What can hang from each mark:
lalef: dizukez lage zolina
pufu: podun votem zumu
kagav: zumu
zolina: lalef
zumu: gusik lalef
podun: gusik lalef pufu
gusik: podun
votem: lalef

Every row comes from one small tree of marks. Brackets hold a mark, then the marks that hang from it, in alphabetical order. Every link used is in the known rows. Which tree was each row made from?
Known rows:
(pufu podun votem zumu): 0.728 0.039 -2.394 0.558 -0.331 0.180 0.885 0.436 1.209 -0.491 -0.580
 -1.244 -0.024 0.078 0.041 0.104 0.938 -0.078 0.526 -0.459 -0.735 0.781
 1.123 1.014 -1.051 0.778 0.525 -0.250 0.163
(podun (lalef zolina)): -0.320 -0.321 0.018 0.138 0.153 -0.163 0.389 -0.498 -1.540 0.027 -0.764
 0.326 0.191 0.776 0.220 0.195 -1.223 -0.210 -0.590 0.589 0.083 -0.383
 -0.028 -0.490 0.065 0.461 -1.012 0.126 0.463
(zolina (lalef dizukez lage)): 0.334 0.294 0.226 -0.463 0.100 -2.156 -0.705 0.427 -0.823 -0.471 0.585
 -1.740 -0.348 -0.146 -0.056 -0.274 -0.024 0.344 1.386 -0.209 -0.509
 2.381 -1.355 0.015 0.446 0.354 -0.041 0.199 0.228
(podun (pufu votem (zumu gusik (lalef dizukez)))): 0.804 -0.139 -1.402 0.174 0.173 -0.946 -0.295 -0.690 -0.682 -1.271
 -0.755 -3.362 0.503 -1.323 0.319 0.916 0.250 -0.128 2.836 0.640 0.725
 0.587 -0.708 0.671 0.174 0.681 -0.081 0.097 -0.227
(zumu (gusik podun) (lalef dizukez)): 0.532 -0.324 -0.272 -0.135 -0.265 -1.207 -0.227 -0.098 -2.916 -0.685
 -0.328 -1.172 -0.574 0.291 -0.194 1.061 0.341 -0.091 1.290 -0.913 0.985
 2.294 0.131 0.347 -0.324 0.057 -1.286 0.582 0.805
(podun gusik): -0.198 -0.041 0.026 -0.724 -0.017 -0.161 -1.006 -0.130 0.593 -0.356
 -0.042 0.135 0.125 -0.165 0.688 0.391 -0.742 -0.151 1.106 0.485 0.676
 0.229 0.204 -0.047 0.371 0.000 0.548 0.033 -0.010
(gusik (podun (lalef dizukez lage) pufu)): 0.610 -0.324 -0.145 -0.801 -0.527 -1.682 -0.271 0.138 -3.850 -0.235
 -0.870 -2.793 0.017 -0.044 0.431 -0.067 0.192 -0.334 0.878 -0.757 1.529
 2.959 -2.261 -0.051 -1.327 1.270 0.663 0.377 0.984
(pufu zumu): 0.380 0.043 -0.545 0.095 -0.136 -0.185 -0.087 -0.011 2.131 -0.358 -0.291
 -2.637 0.303 -0.022 -0.052 -0.066 0.150 -0.003 0.190 -0.046 -0.254
 -0.483 0.002 0.668 0.704 -0.057 0.334 -0.071 -0.072
(pufu (podun gusik) (votem (lalef zolina)) zumu): -0.016 0.396 -2.258 -0.249 -0.473 -0.336 0.265 -0.217 -0.200 -1.171
 -0.392 -1.636 0.306 0.444 0.725 0.701 -0.665 -0.463 3.605 0.419 -1.343
 0.444 2.449 0.711 -0.345 0.925 -0.401 -0.047 0.376
(gusik podun): 0.219 0.033 -0.311 -0.085 -0.578 -0.343 -0.033 0.562 -0.095 -0.032
 -0.212 0.051 -0.239 0.454 -0.101 0.111 0.585 -0.149 0.033 -1.055 0.445
 1.061 0.410 0.397 -0.827 0.268 0.115 0.312 0.740
(pufu podun votem (zumu gusik)): 0.664 -0.169 -2.545 0.521 -0.194 0.815 1.330 0.239 1.493 -1.165 -0.422
 -1.433 -0.079 0.048 0.417 0.758 1.003 -0.211 0.010 -0.205 -0.444 1.184
 1.852 0.969 -0.364 0.952 0.500 -0.162 0.207
(gusik (podun (lalef dizukez lage zolina) pufu)): 0.297 -0.581 -0.094 -1.067 -0.506 -1.545 -0.354 -0.065 -4.915 -0.515
 -0.910 -2.663 0.852 -0.031 0.586 0.243 -0.722 -0.435 1.412 -0.282 0.967
 2.688 -1.363 -0.008 -0.162 1.534 -0.173 0.323 1.054
(podun lalef (pufu zumu)): 0.394 -0.065 -0.549 -0.196 -0.083 -0.661 -0.136 -0.463 1.197 -0.132
 -1.247 -3.738 0.041 -0.092 0.290 -0.240 -0.047 -0.303 0.003 0.371 1.392
 -0.688 -1.492 0.155 -0.264 0.483 1.093 0.017 -0.072
(pufu podun votem): 0.409 0.103 -1.879 0.533 -0.175 0.391 1.013 0.390 -0.768 -0.082 -0.351
 1.375 -0.252 0.142 0.101 0.157 0.733 -0.036 0.463 -0.450 -0.401 1.097
 1.035 0.351 -1.850 0.795 0.173 -0.197 0.238
(gusik (podun (lalef zolina) pufu)): -0.072 -0.238 -0.349 -0.559 -0.602 -0.771 -0.141 -0.088 -2.187 -0.050
 -1.324 -0.883 0.416 0.338 0.380 0.202 -0.765 -0.510 0.746 -0.208 1.611
 0.452 -0.165 -0.260 -1.176 1.032 0.115 0.258 0.825
(kagav (zumu lalef)): 0.245 -0.063 -0.130 -0.543 0.917 -0.325 -0.176 -0.237 -1.884 0.140
 -0.437 1.722 -1.431 -0.180 -0.260 0.054 0.226 0.195 1.739 -0.095 -0.117
 0.540 -0.760 -0.194 -0.866 -0.431 -0.629 0.562 -0.087
(lalef lage): -0.139 -0.480 -0.196 -0.415 0.176 -0.304 -0.241 0.372 -1.185 -0.100
 0.171 -0.828 0.017 -0.127 0.528 -0.168 0.335 0.099 0.070 0.098 -0.230
 1.213 -0.413 -0.245 0.365 0.501 0.201 0.002 0.194
(kagav zumu): 0.193 0.261 -0.012 -0.626 0.589 0.566 0.381 -0.118 -0.727 -0.194 -0.036
 1.681 -0.655 -0.327 -0.211 -0.027 0.098 0.032 0.722 -0.121 -0.750 0.671
 -0.580 0.275 -0.404 -0.136 0.387 0.323 -0.031
(pufu podun (votem (lalef dizukez))): 0.754 0.884 -1.398 0.413 -0.310 -0.803 1.401 -0.160 -3.176 -0.464 0.091
 0.172 -0.442 0.471 -0.320 0.266 0.517 -0.215 2.542 -0.645 -1.423 1.752
 0.489 0.694 -2.228 0.751 -1.050 0.161 0.383
(podun gusik (lalef dizukez zolina)): -0.150 -0.146 0.407 -0.785 -0.013 -0.689 -0.692 -0.895 -2.406 -0.698
 -0.540 -0.501 0.742 0.240 0.575 0.760 -2.264 -0.371 1.110 0.952 0.388
 0.793 -0.389 -0.214 0.698 0.481 -0.859 0.211 0.546
(zumu (gusik podun) (lalef dizukez lage zolina)): 0.125 -1.062 -0.326 -0.794 -0.137 -1.343 -0.500 0.040 -4.828 -1.079
 -0.257 -1.940 0.196 0.185 0.463 1.114 -0.314 -0.088 2.085 -0.413 0.082
 3.230 0.429 0.050 1.092 0.938 -2.012 0.547 1.074
(kagav (zumu (gusik (podun (pufu votem))))): 0.586 0.268 -1.588 -0.503 -0.010 0.596 0.593 0.168 -1.084 -1.072 -0.576
 2.227 -0.393 -1.063 0.567 0.815 0.927 -0.356 1.467 -0.249 0.617 1.918
 -0.085 0.799 -2.023 1.084 1.565 0.510 0.458

Write each row's tree:
-0.181 -1.006 -0.703 -1.300 0.562 -0.209 -0.176 0.215 -4.312 -0.884
 -0.427 0.960 -0.966 0.164 0.640 0.922 0.094 -0.051 2.073 -0.317 -0.228
 3.088 0.633 -0.088 0.295 0.791 -1.152 0.931 0.936 => (kagav (zumu (gusik podun) (lalef lage zolina)))
-0.030 0.836 -0.916 0.346 -0.099 -0.687 0.460 -0.334 -1.181 -0.194
 -0.259 0.438 -0.053 -0.466 0.469 -0.008 0.390 -0.232 2.612 0.488 0.035
 -0.506 -0.457 0.130 -1.740 0.726 0.307 0.021 -0.227 => (podun (pufu (votem lalef)))
0.947 0.195 -1.683 0.852 -0.507 -0.437 1.216 -0.170 -0.162 -1.273 -0.945
 -1.612 0.079 0.533 0.166 0.880 0.409 -0.382 -0.691 -0.505 0.460 2.037
 -0.265 1.066 -0.849 1.198 0.066 0.354 1.218 => (pufu votem (zumu (gusik (podun (lalef dizukez)))))
0.306 0.170 -1.552 -0.413 -0.277 -0.333 -1.162 -0.118 2.527 -0.906
 -0.745 -2.009 1.109 -1.337 1.091 0.438 -0.291 -0.282 2.310 1.016 0.931
 -0.471 -0.186 0.592 -0.137 0.743 1.982 -0.281 -0.334 => (podun gusik (pufu votem zumu))
0.023 -0.475 0.303 -0.821 0.058 -0.682 -0.276 -0.143 -3.965 -0.792 0.373
 -1.883 1.228 -0.404 0.300 0.316 -0.929 -0.001 1.455 0.317 -1.231 1.912
 -0.412 0.060 1.673 0.776 -1.076 -0.006 0.361 => (lalef dizukez lage zolina)
0.216 -0.065 -1.584 0.431 -0.376 -0.070 0.787 0.067 -0.929 -0.541 -1.255
 0.882 -0.369 -0.022 0.848 0.749 0.512 -0.536 -0.465 0.018 2.120 1.181
 -0.320 0.011 -2.060 1.489 1.177 0.312 0.801 => (zumu (gusik (podun lalef (pufu votem))))
0.422 0.215 -1.387 0.193 -0.733 -0.480 -0.061 0.513 -0.447 -0.198 -0.695
 0.674 0.464 -0.714 0.418 0.144 0.815 -0.239 1.122 -0.485 1.009 0.881
 -0.085 0.394 -1.939 1.069 1.155 0.072 0.462 => (gusik (podun (pufu votem)))
0.437 -0.268 -2.083 0.138 -0.498 -1.157 0.069 0.560 -0.199 -0.371 -1.483
 -2.399 0.169 -0.001 0.935 -0.161 1.057 -0.309 0.086 -0.254 1.207 1.728
 -1.385 0.357 -1.742 1.783 1.675 0.149 0.937 => (gusik (podun (lalef lage) (pufu votem zumu)))
0.178 -0.555 0.154 -1.320 0.970 -1.092 -0.527 -0.458 -5.746 -0.592
 -0.124 -0.023 -0.225 -0.586 -0.005 0.333 -0.743 0.186 3.390 0.275
 -1.417 2.382 -1.259 0.019 0.827 0.326 -1.828 0.601 0.316 => (kagav (zumu (lalef dizukez lage zolina)))
0.363 0.161 -1.421 0.441 -0.495 -0.771 0.332 0.202 -1.015 0.120 -1.337
 1.089 -0.193 0.113 0.471 0.095 0.619 -0.367 0.034 -0.301 1.826 0.816
 -1.016 -0.017 -2.867 1.320 1.045 0.239 0.791 => (gusik (podun lalef (pufu votem)))
-0.285 -0.645 0.240 -1.136 0.203 -0.979 -0.849 -0.563 -3.735 -0.804
 -0.417 -1.371 0.719 0.098 1.066 0.599 -2.000 -0.300 1.102 1.047 0.226
 2.018 -0.914 -0.438 1.100 1.020 -0.550 0.206 0.778 => (podun gusik (lalef dizukez lage zolina))
0.433 0.044 -0.527 -0.696 0.039 0.767 0.702 0.182 -0.837 -0.871 -0.148
 1.424 -0.905 0.056 0.079 0.779 0.690 -0.196 0.360 -0.809 -0.039 2.164
 0.546 0.643 -0.732 0.333 0.614 0.761 0.694 => (kagav (zumu (gusik podun)))
0.405 -0.482 -1.538 -0.817 -0.091 -0.917 -1.076 0.113 1.021 -0.413
 -0.902 -3.354 -0.942 0.392 0.395 0.403 0.036 -0.158 2.590 -0.252 0.906
 0.679 1.269 0.168 -0.080 -0.132 -0.159 0.186 0.079 => (pufu (podun gusik) (zumu lalef))
0.092 -0.534 -0.499 -0.654 -0.406 -1.159 -0.263 0.483 -2.227 0.136
 -1.088 -1.763 -0.413 0.236 0.768 -0.194 0.523 -0.344 -0.029 -0.533
 1.955 2.004 -1.563 -0.408 -1.556 1.246 1.120 0.337 0.867 => (gusik (podun (lalef lage) pufu))
0.286 -0.020 -1.611 0.777 0.039 0.578 0.781 -0.022 2.215 -1.142 -0.216
 -0.770 0.461 -0.377 0.570 0.725 0.416 -0.120 -0.327 0.546 -0.489 0.052
 0.849 0.776 0.577 0.654 0.402 -0.100 0.091 => (pufu votem (zumu gusik))
0.998 -0.059 -0.587 -0.627 -0.673 -2.049 -1.127 -0.084 -0.890 -0.455
 -1.066 -5.027 0.255 -0.530 -0.333 0.196 0.530 -0.125 3.187 -1.034 1.265
 1.094 -0.943 0.736 -0.367 0.156 -0.287 0.356 0.385 => (gusik (podun (pufu (zumu (lalef dizukez)))))
0.264 -0.565 -2.186 0.667 -0.209 -0.252 0.954 0.536 0.253 -0.963 -0.997
 -1.062 -0.334 0.680 1.003 0.515 0.986 -0.312 -1.470 -0.183 0.567 2.487
 -0.010 0.532 -0.470 1.592 0.859 0.366 1.341 => (pufu votem (zumu (gusik (podun (lalef lage)))))
0.086 -1.021 -1.069 -1.066 -0.403 -1.808 -1.479 0.384 -1.529 -0.499
 -1.119 -4.792 0.598 -0.359 0.651 0.116 0.159 -0.174 3.103 -0.319 0.946
 1.282 0.137 0.174 0.770 0.941 -0.438 0.269 0.535 => (gusik (podun (pufu (zumu (lalef lage zolina)))))
0.337 -0.382 -1.579 0.088 -0.117 0.436 1.256 -0.084 0.755 -0.718 -1.071
 -3.146 -0.917 1.107 0.286 0.553 0.388 -0.412 -1.163 -0.315 0.701 1.062
 0.844 0.341 -0.438 0.670 0.281 0.165 0.505 => (pufu (podun lalef) (zumu gusik))
0.145 -0.807 -0.023 -0.489 0.487 -1.039 -0.380 -0.291 -4.014 -0.771
 -0.012 -1.840 -0.410 -0.221 0.459 0.803 0.071 0.105 1.480 0.158 0.265
 2.415 -0.850 -0.260 1.096 0.436 -1.215 0.344 0.274 => (zumu gusik (lalef dizukez lage))
0.070 -0.734 -0.597 -1.477 -0.063 -0.893 -0.359 -0.204 -4.528 -0.822
 -0.587 -1.890 0.213 0.538 0.933 0.669 -1.542 -0.403 1.419 0.318 0.182
 3.129 -0.015 -0.225 0.411 1.337 -0.608 0.197 0.910 => (pufu (podun gusik (lalef dizukez lage zolina)))
0.418 -0.229 -1.389 -0.916 -0.471 -0.084 -0.502 0.266 1.944 -0.722
 -0.495 -3.188 -0.077 0.243 0.527 0.302 -0.072 -0.254 1.501 -0.250 0.399
 0.836 1.405 0.642 0.214 0.186 0.923 -0.043 0.111 => (pufu (podun gusik) zumu)
0.381 -0.342 -2.555 -0.072 -0.003 -0.799 -0.597 0.241 0.870 -0.482
 -0.988 -1.094 -0.707 0.057 0.640 0.549 0.302 -0.089 2.686 0.072 0.444
 0.780 1.401 0.481 -0.978 0.401 0.022 0.006 0.166 => (pufu (podun gusik) votem (zumu lalef))
0.266 -0.007 -1.941 -0.240 -0.253 0.184 -0.035 0.361 -0.236 -0.464
 -0.276 1.414 -0.154 -0.104 0.752 0.584 0.082 -0.196 1.392 0.055 0.262
 1.275 1.154 0.286 -1.525 0.741 0.757 -0.156 0.268 => (pufu (podun gusik) votem)
0.162 -0.554 -2.591 -0.219 -0.087 -0.428 0.187 0.439 0.282 -0.606 -1.083
 -1.551 -0.553 0.445 1.292 0.258 0.232 -0.287 0.482 0.281 0.464 2.115
 -0.002 0.160 -1.217 1.482 1.319 -0.051 0.682 => (pufu (podun gusik (lalef lage)) votem zumu)
0.151 -0.544 -0.122 -0.483 -0.421 -1.287 0.148 0.111 -4.679 -0.453
 -0.619 -1.425 0.468 0.742 0.247 0.262 -0.690 -0.228 0.313 -0.542 -0.007
 2.986 -0.810 -0.022 0.006 1.231 -1.122 0.418 1.463 => (gusik (podun (lalef dizukez lage zolina)))
-0.205 -0.324 -1.244 0.136 0.331 -0.672 0.239 0.042 -2.051 0.061 -0.943
 0.278 -0.141 -0.436 1.151 -0.106 0.337 -0.198 0.037 0.882 1.100 1.007
 -1.947 -0.587 -1.569 1.513 1.258 -0.100 0.206 => (podun (lalef lage) (pufu votem))
0.218 -0.013 -1.893 0.803 -0.075 0.125 1.469 0.175 -1.326 0.191 -0.909
 1.912 -0.933 0.883 0.214 0.080 0.526 -0.218 -0.878 -0.253 0.351 1.162
 0.194 -0.028 -2.780 0.970 0.092 -0.001 0.608 => (pufu (podun lalef) votem)
-0.504 -0.087 -1.839 -0.817 -0.098 -0.594 0.173 0.170 -3.137 -0.821
 0.003 0.468 -0.061 0.456 1.363 0.594 -0.580 -0.349 3.562 0.614 -1.080
 2.004 1.667 -0.057 -0.637 1.467 -0.667 0.006 0.556 => (pufu (podun gusik) (votem (lalef lage zolina)))
0.424 -0.531 -0.010 -1.076 1.120 -0.544 -0.016 -0.420 -4.530 -0.965
 -0.012 -0.140 -1.156 -0.620 0.266 0.709 0.222 0.167 2.138 0.169 -0.528
 3.049 -1.446 0.104 0.393 0.291 -0.881 0.700 0.184 => (kagav (zumu gusik (lalef dizukez lage)))
-0.116 -0.352 -1.528 0.189 -0.419 0.047 0.701 -0.169 -2.270 -0.849
 -1.306 0.893 0.532 0.013 0.988 1.046 -0.462 -0.609 0.254 0.395 1.553
 0.996 0.563 0.035 -1.306 1.732 0.233 0.241 0.981 => (zumu (gusik (podun (lalef zolina) (pufu votem))))
0.039 -0.806 -0.758 -0.187 0.363 -1.265 -0.797 0.227 0.037 -0.114 -0.496
 -3.371 -0.581 0.054 0.323 -0.140 0.593 0.204 1.290 0.007 0.104 0.783
 -0.442 -0.089 1.033 0.153 -0.469 0.164 0.016 => (pufu (zumu (lalef lage)))
0.926 0.241 -0.182 -1.053 -0.016 -0.270 0.614 -0.520 -3.243 -1.016
 -1.074 -0.417 -0.708 -0.291 0.140 0.801 0.134 -0.484 0.978 -0.606 1.379
 2.649 -1.709 0.482 -1.487 0.811 0.847 0.886 0.788 => (kagav (zumu (gusik (podun (lalef dizukez) pufu))))
0.746 0.262 -1.844 0.198 -0.828 -0.572 -0.178 0.494 1.650 -0.571 -0.928
 -2.174 0.748 -0.690 0.344 0.099 0.984 -0.280 1.297 -0.511 0.727 0.498
 -0.012 1.014 -1.212 1.002 1.441 -0.023 0.401 => (gusik (podun (pufu votem zumu)))
0.575 0.731 -2.249 0.649 -0.391 -0.360 1.405 0.118 0.492 -0.506 -0.329
 -1.547 -0.679 0.710 -0.036 0.026 1.044 -0.220 1.998 -0.497 -1.324 0.489
 1.347 0.986 -1.548 0.705 -0.113 -0.053 0.174 => (pufu podun (votem lalef) zumu)
0.032 -0.764 -1.084 -0.192 -0.343 -0.613 -0.334 -0.020 -0.076 -0.963
 -0.828 -2.747 0.071 0.472 0.305 1.023 -0.138 -0.238 1.412 -0.432 0.533
 0.803 1.985 0.476 1.296 0.348 -1.459 0.426 0.804 => (pufu (zumu (gusik podun) (lalef zolina)))
0.027 -0.790 -0.195 -0.543 -0.260 -0.752 0.522 -0.083 -4.621 -1.136
 -0.514 -1.652 0.365 0.779 0.642 0.968 -0.722 -0.416 -0.115 -0.296 0.285
 3.346 -0.144 0.049 0.560 1.473 -1.065 0.536 1.478 => (zumu (gusik (podun (lalef dizukez lage zolina))))
0.322 -0.018 -0.520 -0.422 0.221 0.560 1.170 -0.032 -1.473 -0.564 -0.888
 1.830 -1.592 0.866 0.197 0.657 0.423 -0.352 -0.971 -0.671 0.740 2.092
 -0.324 0.157 -1.578 0.529 0.526 0.952 0.998 => (kagav (zumu (gusik (podun lalef))))
0.903 -0.534 -0.722 -0.994 -0.467 -2.382 -1.290 0.244 -2.086 -0.584
 -0.933 -5.873 0.238 -0.684 0.179 -0.020 0.789 -0.068 3.247 -0.971 1.038
 2.451 -1.411 0.602 0.176 0.743 0.017 0.339 0.470 => (gusik (podun (pufu (zumu (lalef dizukez lage)))))
-0.126 -0.783 -1.775 0.302 0.408 -0.943 -0.441 0.090 -0.991 -0.491
 -0.686 -1.306 0.511 -0.257 0.681 0.222 -0.154 0.148 2.073 0.734 -0.958
 0.489 0.412 0.020 0.867 0.928 -1.123 -0.056 0.288 => (pufu votem (zumu (lalef lage zolina)))
